Each row was made from one walk, in order. Every step used is in the known rows, and no mark comes twice. Write each row's walk.
Known rows:
rosad/vosop:   4 -18   2 -10  26 -27  12 -77  43 -10 -68  34  61  -6  45 -59 -48  34  11  55   6 -18  16 -29
tifo/nilem/sobop/vosop/rosad/sozu:   3 -63  38  13   7  23  17 -12   4  12 -21  51  14  11  25 -36 -13  42  62   7 -34 -19   4 -26
gikube/nilem/tifo/viru/sobop/vosop:   5 -29  12  21   2  -4  17  -1  -6  40 -44  40  30  17  20 -18 -31  43  53 -26 -15   6   7 -17
vosop/rosad:  10 -30  11  -7  11 -16   3 -76  36  -2 -53  45  43  -4  35 -30 -42   9   6  41 -22 -10  16 -35
tifo/viru/sobop:  -7   2  13  -9   9  -9  -6 -38  -6  12 -44  28  46  -2  36 -27 -39  29  45  -1  17  -2   8 -17
vosop/sobop/viru/tifo/nilem:   4  16  38   7   8  -5 -12 -21   0  21  17  27  21  -3  31 -67 -22  38  61  41  25  29  17  -4
tifo/nilem/sobop/viru:  -1 -13  32  18  14  12   2  -4   6  21 -13  16   4   3  15 -57 -16  55  75  25   2  25   8   7
rosad/vosop/sobop/viru/tifo/nilem/gikube: -15  11  49   9  24 -17  10 -32  -2  19   0  24  10   6  18 -71 -38  61  55  39  33   1  17 -39
rosad/vosop/sobop/viru:   3  10  17 -11  21 -27  -8 -66  38  -6 -37  38  60  -4  34 -86 -20  56  33  69  31  10  14 -17
sobop/viru/tifo/nilem/gikube:  -7  -7  40  17  18  -6  12 -10 -13  36  12   5 -17  17  17 -41 -53  33  59  28   9  19  21 -35
viru/tifo/nilem:   0 -16  29  10  14  -3  12 -26  -2  20  -8  21  14  -5  43 -34 -57  15  39  18  -2  -3  20 -22
nilem/tifo/viru:  14 -13  11   1  16 -18  21 -28  10  15 -38  17  40  -2  27 -29 -57  29  30 -14  -5   3  18 -28
gikube/nilem/tifo/viru/sobop/vosop/rosad:   1 -38  27  17   1   1  21 -17  -3  36 -38  50  17  21  16  -7 -34  48  41 -36 -26  -2   3 -35
vosop/sobop/viru:  18  12   8  -4   4 -20 -24 -43  28   7 -25  35  58  -7  28 -74  -5  28  48  70  19  34  16   5
viru/sobop/vosop/rosad:   4 -37  25   4   3   1 -10 -49  17   5 -50  68  37  17  48 -14 -30  23  43  32 -15 -11 -10 -14
vosop/gikube/nilem/sobop/viru:   6 -33  -6  31 -10 -11   4 -13  24   9 -44  14  45  29  10 -67   0  35  50  50   0  47  17 -16
sobop/viru/tifo:  12  -4  20  -3  19 -12   6 -39  14  17  -5   7  21  16  40 -54 -46  33  32  49   8  29  16 -34
gikube/nilem/sobop/vosop:  26 -42  -2  28  -7   8  13  -2  21  28 -66  35  55   6  14 -41   9  38  55  36 -38  14   2  -4
vosop/gikube/nilem:   8 -42 -25  23 -13 -28  -1 -40  32   0 -64  33  68  11  26 -50 -22  -5  22  56  -4  22  34 -18
viru/sobop/nilem: -21  -9  13   2  21  -1 -10 -37 -10  28 -47  33  21   8  44 -29 -28  23  53  30  18  11   1   8
nilem/tifo:  16 -23   2   8  19 -22  15 -38  32  15 -49  26  35  -1  39 -34 -54  12  28  21 -12   4  18 -17

Which walk is each row?
 10 -32  42  28   5  23  20  11 -11  23  -9  24  14   8  35 -33 -30  44  68  12 -18   3  -4 -14 -> viru/tifo/nilem/sobop/vosop
  4 -29   9  32  -7  -6  15  -6  11  16 -23   2  29  37  18 -63 -10  41  48  38   2  47  15 -35 -> vosop/gikube/nilem/sobop/viru/tifo
  2 -28  11  12  27  -7  17 -27   1  32 -40  21  19   4  32 -32 -44  23  35  18  -4  19  11  -5 -> sobop/nilem/tifo
 -4 -51  22  -8  10  -1  -1 -50  12   7 -41  67  31  25  54 -25 -28  19  42  23 -16 -25  -1 -37 -> viru/sobop/vosop/rosad/sozu
 16  19  24  -2   8 -15 -12 -36  12  15  -1  23  41   2  36 -69 -17  34  45  58  21  33  15 -16 -> vosop/sobop/viru/tifo
  5   3   8 -10  18 -29  -3 -72  41 -10 -61  46  76 -16  42 -74 -24  36  24  62  19 -13  16 -16 -> rosad/vosop/sobop
 -4 -23   7  15  20 -13   9 -27 -11  36 -53  15  25   2  10 -27 -30   7  43  45  -4  11  17 -19 -> sobop/nilem/gikube
 31 -38   9  19   1  10   7 -10  23   6 -60  35  62   6  30 -39  -4  37  60  46 -29  10 -10   0 -> nilem/sobop/vosop
 24 -64  -4  33 -18 -15  16  -1  10   4 -44  42  66  29  19 -30 -27  24  41  11 -17  20  15 -24 -> sobop/vosop/gikube/nilem/tifo/viru
 10 -21   0  11   7 -16  25 -19   8  37 -47  20  35   0  11 -30 -40  30  28 -18 -18  10  27 -29 -> gikube/nilem/tifo/viru
  1 -48  -5  27 -15 -10 -12 -21  13   6 -59  59  57  30  41 -32 -16  12  56  43   0  13   3  -2 -> viru/sobop/vosop/gikube/nilem
 -4 -53  25   5   8  -2  28 -18  -7  39 -30  49  10  28  21 -18 -32  44  40 -45 -27 -16  14 -57 -> gikube/nilem/tifo/viru/sobop/vosop/rosad/sozu
  9 -49  40  25   0  25  10 -10   7  10 -30  51  19   4  19 -26 -14  46  63  15 -32  -6  -6  -3 -> tifo/nilem/sobop/vosop/rosad
 -3 -45  38  -6  16  -3  22 -26  -7  18 -21  47  13  29  37 -17 -50  43  44 -43 -14 -23   4 -57 -> nilem/tifo/viru/sobop/vosop/rosad/sozu
  1 -55  55  12  12  26  31  -8 -12  21   5  35  -5  21  37 -32 -31  45  53  -5 -30 -18   4 -53 -> viru/tifo/nilem/sobop/vosop/rosad/sozu
 22 -50  12  25  -7  12  17 -18  23  24 -61  45  41  10  10 -31   6  43  41  26 -49   7  -1 -23 -> gikube/nilem/sobop/vosop/rosad
  7 -47  36  39  -7  16  17  13  -9   5  -6  25  25  24  37 -38 -30  35  67  19  -7  12  -1 -19 -> viru/tifo/nilem/sobop/vosop/gikube
-12 -31   1  26  -7 -21  10 -14   1  16 -43  26  36  27  22 -34 -39  23  45 -14  12  18  21 -27 -> vosop/gikube/nilem/tifo/viru/sobop
 -5 -38  -3  21   5 -20  21 -43  36  -8 -73  26  61  18  24 -70 -18  48  27  45   5   5  16 -36 -> rosad/vosop/gikube/nilem/sobop
  4 -39  -9  26  -9 -26  18 -18  12  11 -47  21  51  20  15 -39 -39  16  28   0  -1  23  32 -35 -> vosop/gikube/nilem/tifo/viru
 -7  -2  16  -4  24 -16  -1 -62  15   4 -52  40  60 -10  36 -70 -17  46  30  58  26   0  10  -9 -> rosad/vosop/sobop/nilem
  9  -8  19  20   9   6  21  -6   8  42 -23  -1  11  17  12 -57  -8  58  51  27 -13  37  10 -30 -> gikube/nilem/sobop/viru/tifo
  3   3  23   6  12  -7   1 -16 -17  29 -24  27  42  -7  19 -44 -17  38  50   1  16  24  12   0 -> vosop/sobop/nilem/tifo/viru
 -7 -15  34  21  15  -7  19 -12 -14  34 -11  13  -3   0  23 -22 -59  10  49  16  -5  -9  24 -38 -> viru/tifo/nilem/gikube
-25 -28  13  15  11 -26  23 -39  11   3 -53  30  39  29  30 -50 -51  55  30 -11  25  -3  16 -45 -> rosad/vosop/gikube/nilem/tifo/viru/sobop
 12  -2  32   9  17   7  16 -13   7  22 -12  -5  13  19  28 -60 -21  59  55  35  -1  34  -1 -29 -> nilem/sobop/viru/tifo
 -5 -40  28 -16   6   2   7 -39 -10   7 -31  55  39  22  39 -20 -31  35  42 -11  -8 -23   3 -49 -> tifo/viru/sobop/vosop/rosad/sozu
  2  15  31  -9  24 -22   4 -59  24   0 -16  27  45   5  41 -83 -31  62  31  57  33  10  11 -36 -> rosad/vosop/sobop/viru/tifo
